Known rows, with every step that occurs:
E -> R -> J: [ -7   0  -6  10 -12   2  12  -5  -1  10  -3 -24 -22   9 -16  -4  15  31
  -6  21 -11   4   4]
H -> D -> Y -> T: [  2  12  12  -6  -8  -6   1 -16 -13  30  15 -27  -5 -12  -8 -20 -13 -47
 -25   0 -27  -1 -19]
H -> D: [  2   1   9  -9  -8  -3   0  -9  -3   3   6 -21  -7   8  -2 -13 -13 -11
  -9  -5  -5   2  -6]
H -> D -> Y: [ 11   7   8 -14 -23  -3   0 -18   0   6  13 -26 -12 -12   8 -15 -12 -27
 -13   4 -20   1  -7]
Q -> D -> H: [-25   5   8  -7 -19   5 -14 -12   8 -12  14   9   2 -15   1   9 -24  -4
  -3 -17 -16   1   9]
Y -> T -> Q -> J: [-11   8   4   3  10   6  -9  12   2  20 -25 -25   4   9  -8  -9  -6 -15
 -15  19 -15  -2 -17]
H -> T -> Q -> E -> R -> J: [  1   2   8  17 -25  10  22  -4  16  41 -25 -57  -9  18  22 -11   3  24
  -5  20 -35   2   3]
R -> J: [-13   0  -1   7 -14  -3   4   3  -7   4  -8 -11  -7   5 -17   0   9  13
  -4  15   4   0  -3]
Q -> E: [  6  -1   6  18  11  -1  12   4   1  13   7  -6  10   9  17  -1  -5  -1
   5   1  -2 -21  -1]
Y -> T: [ -9   3   3   8  16  -4   2   4 -13  25   0  -1   7   1 -15  -5   1 -17
 -13  -3  -6  -5 -13]
J -> Z: [  8   5  14 -12   8   6  20 -10  13 -17   5   6  -3 -16  -8   0  -1  10
   9  -1   4 -12   3]
Z -> J -> Q: [-29  13 -12   3  -5  14  13  17  -6  27  -8 -10 -13 -10  23  -2 -15   9
  -2   6   0   7   0]
H -> T -> Q -> D: [-10   6  13 -15 -41  14 -12 -11  21  -1 -21 -20   5  -5  14  -3 -33  -7
  -1  -6 -19  17   6]
Q -> E -> R -> J -> Z: [  7   5  14  16   9   9  46  -9  12   7   9 -26 -15   2  -7  -7   6  40
   8  24 -11 -27   6]
Z -> J: [-27   3  -9   1  -3  -2   5   8  -7  22  -2  -3  -6 -11   1  -5 -10  18
 -12   7  -1  -2  -2]
E -> R -> J -> Q -> D -> H -> T: [-35  11   3   0 -47  22  12 -24  12  20   0 -42 -30  -6  11   5 -16   8
 -12  -4 -51  22   7]
R -> J -> Z: [ -4   4  13  -3  -6   3  26  -4   7 -14  -5  -6 -10 -14 -24  -2   7  23
   5  12   8 -12   0]
J -> R -> E: [ 17  11 -10   6   9   0   4   8  -4   2  14 -27  -5  12   5  -6  -8 -12
  13  16 -40 -12   5]
T -> Q -> D: [ -9   7   9 -11 -26  16 -18   5  18 -20 -17  -4   6  -6   9  -3 -29   0
   9   3   4  11  12]
Y -> T -> Q -> E -> R -> J -> Z: [  1  12  20  15  13  16  38   5   9  27 -16 -38  -7   5  -9 -15   6  26
   1  25 -12 -20   1]
H -> T -> Q -> E -> R: [ 14   3   8   8 -11  13  18  -7  21  36 -15 -47  -3  14  38  -9  -4  10
  -2   6 -39   3   6]
Y -> D -> H -> T -> Q: [-19  10  12 -22 -30  17 -10 -18  11   2 -18 -10   3 -17  14   2 -18 -26
  -8 -28 -32  13  15]
Y -> T -> Q: [ -5   8   5   1   4   7  -7  16  -2  21 -26 -12   8   1  -1  -7   0 -14
  -7   1  -1   6  -6]
H -> T: [ -2  -2   4  -3 -14   0   6 -17   6  17  -4 -16   0   1   4  -2  -2 -10
 -10  -8 -24   5  -6]
D -> H -> T -> Q -> E: [ -1   4  13   5 -17   7   4  -3  17  37 -16 -32   8   1  46   2  -8  -7
  -6 -16 -37  -1   2]
Y -> D -> Q -> E: [ -4  22   6   4  11  14  15  -6  -6  -7   5  13  12  -1  30   9 -28 -10
  -1 -18  -5 -12  15]
Z -> J -> R: [-13   6 -16  -4   5   3   7  17  -9  29  -2 -17 -10  -8   3  -8  -7  13
  -5  16 -17  -7  -1]

Rows:
[ -2  15   3   0  -4   5 -12   4   6  21 -20 -28   1 -11   2 -10  -6 -29
 -20  26 -29  -2 -17] => D -> Y -> T -> Q -> J
[ -4  16  -9  -1   9   5   3  -3   6  -3 -13  -7  -7  10  22  12 -10   9
 -17   8 -15   1  -7] => D -> Q -> J
[ 13  27 -19   4  20   3   5   6   2   0   0 -34 -11  23  25   5 -20  -2
  -6  22 -56 -11  -2] => D -> Q -> J -> R -> E
[  3  15  -3  -4 -11   6  -7  -3  19  22 -14 -64  -8  13  28  -3 -17 -17
  -8  14 -85  -4  -2] => D -> H -> T -> Q -> J -> R -> E
[-34  22  -6  -9 -36  21   3  -1   4   9   6  -6 -13 -41  27  -2 -43  -9
  -3  12 -16   8   6] => Z -> J -> Q -> D -> Y
[-22  21   1   6 -30  22  12 -11  -4  22   9 -32 -25 -19  -8  -7 -15 -16
 -12  25 -35  10  -1] => E -> R -> J -> Q -> D -> Y -> T
[  6  21  25 -23  -2   9  12 -16  16   7 -10 -45  -7 -20  -7 -25 -20 -29
 -20  19 -31 -12 -19] => H -> D -> Y -> T -> Q -> J -> Z
[ 10  20   6  11  12  13  51  -9  13   6  -3 -21 -19   2  23   6   3  50
  -1  15 -15 -18   9] => D -> Q -> E -> R -> J -> Z
[ 18  13   7  13   2  12  13   4   8  44  -4 -37  -2  -7  28 -14  -2 -15
  -6  19 -35  -7  -1] => D -> Y -> T -> Q -> E -> R
[-25   3  13 -12 -32   4  -8 -29  13   7  10  -8   1 -15   7   8 -27 -14
 -13 -25 -40   6   2] => Q -> D -> H -> T
[ -3   9   6 -11 -31   7  -9 -18   9 -18  16   3  -2 -27   2  -2 -28 -19
  -1   7 -15  -1   5] => Q -> D -> Y
[  6   8   7  19  19  12  12  11   3  42 -14 -34   2  15  17 -13  -2   2
  -4  11 -21  -5   1] => Y -> T -> Q -> E -> R
[  1  11  12 -22 -56  14 -12 -20  28   0 -14 -24   0 -27  25  -4 -31 -25
  -6   2 -34  19   5] => H -> T -> Q -> D -> Y
[-45  15  -5  -4 -21  21   4   7  -1  12   0  -3  -8 -17  14   0 -42   6
   0   3  -1   8   5] => Z -> J -> Q -> D
[-42  25  -3  -2 -20  17   3   2 -11  35  11  -7  -7 -39   8  -8 -42 -29
 -16  10 -23   2  -9] => Z -> J -> Q -> D -> Y -> T
[-18  13 -10  21   9  21  35  11  -2  47   3 -30 -17   3  39  -7 -15  25
   3  16 -20  -7   6] => Z -> J -> Q -> E -> R
[-25  11  -3   6 -30  25  10  -7   6  -2  -3 -25 -26   2  -3   0 -18  18
   5  20 -11  15  11] => E -> R -> J -> Q -> D
[-11  14 -19   8   8  -3   7  15  -9  24  11 -29 -10   1   5 -11 -20   7
   3  20 -41 -15   4] => Z -> J -> R -> E
[-20   9   9 -13 -28  15 -24   1  20 -11 -11  -3   2 -14  18   6 -25   2
   3  -9  -9  12  15] => T -> Q -> D -> H
[-17  12   3  -4 -19  22   1  -1   6 -13   2  -1  -4  -7  14   4 -33 -11
  10  -2   0  11   7] => J -> Q -> D
[-13  12  10  -4 -15   3 -11 -14  -4   6  17   1   6 -26 -12  -6 -27 -38
 -14   2 -23  -6  -9] => Q -> D -> Y -> T
[-17  22  -2 -10   7  14   0 -12  -1 -24  -7   9  -4  -2   5  10 -26  -7
 -14  -4 -13  -3   5] => Y -> D -> Q -> J
[ 12  28  -9  -3  12   0   5  -5  -2   3   4 -57 -17  31  22  -9 -29 -13
 -14  16 -60  -9  -8] => H -> D -> Q -> J -> R -> E
[ 12  15  20   3  -7   3   3   2   0  40  -4 -44   8  -4  26 -27 -20 -42
 -16   5 -25 -10 -12] => H -> D -> Y -> T -> Q -> E
[ -2   5   0  -3  -4   8 -12  10  18  -4 -29 -22  -1   9   7  -4  -7   6
  -3  20  -6   3  -3] => T -> Q -> J
[ -1  -1   0  26  -1   3  24  -1   0  23   5 -30 -12  17  -2  -7   8  30
   1  25 -14 -14   3] => Q -> E -> R -> J
[ 14  16  -8   2   6   9  -7  16  10  -2 -15 -48  -5  22  12  -8 -16  -7
  11  35 -47 -10   3] => T -> Q -> J -> R -> E
[ -1   6  11  -8  16   6  19 -12  16 -20   2  -7  -6  -7 -15  -2  -9  11
   0  14  -9 -24  -8] => Q -> J -> Z
[  1  13   9 -16 -41  15 -19  -4  22 -21 -10  -8   2 -28  20  -2 -27 -15
   7  11 -11  11  11] => T -> Q -> D -> Y
[ -8   9   1  24  -5  16  22  16  -7  23  -7 -24  -5  10  22   0  -2   2
   9  16   3  -8  -1] => R -> J -> Q -> E
[ -6   7   7  25   4   8  17  15  -2  47 -20 -43  -4  19   1 -15   7  15
  -9  27 -16  -7  -3] => Y -> T -> Q -> E -> R -> J
[-23   8   8 -11  -6   7  -5 -14  -3 -15  12  16   0 -19  -8   5 -12 -19
  -2 -26 -15  -4  15] => Y -> D -> H
[-27  14   4  -6 -21  22  -6  -6   8  -7   7   0  -8 -16  21  10 -29 -11
   5 -16 -14  11  11] => J -> Q -> D -> H
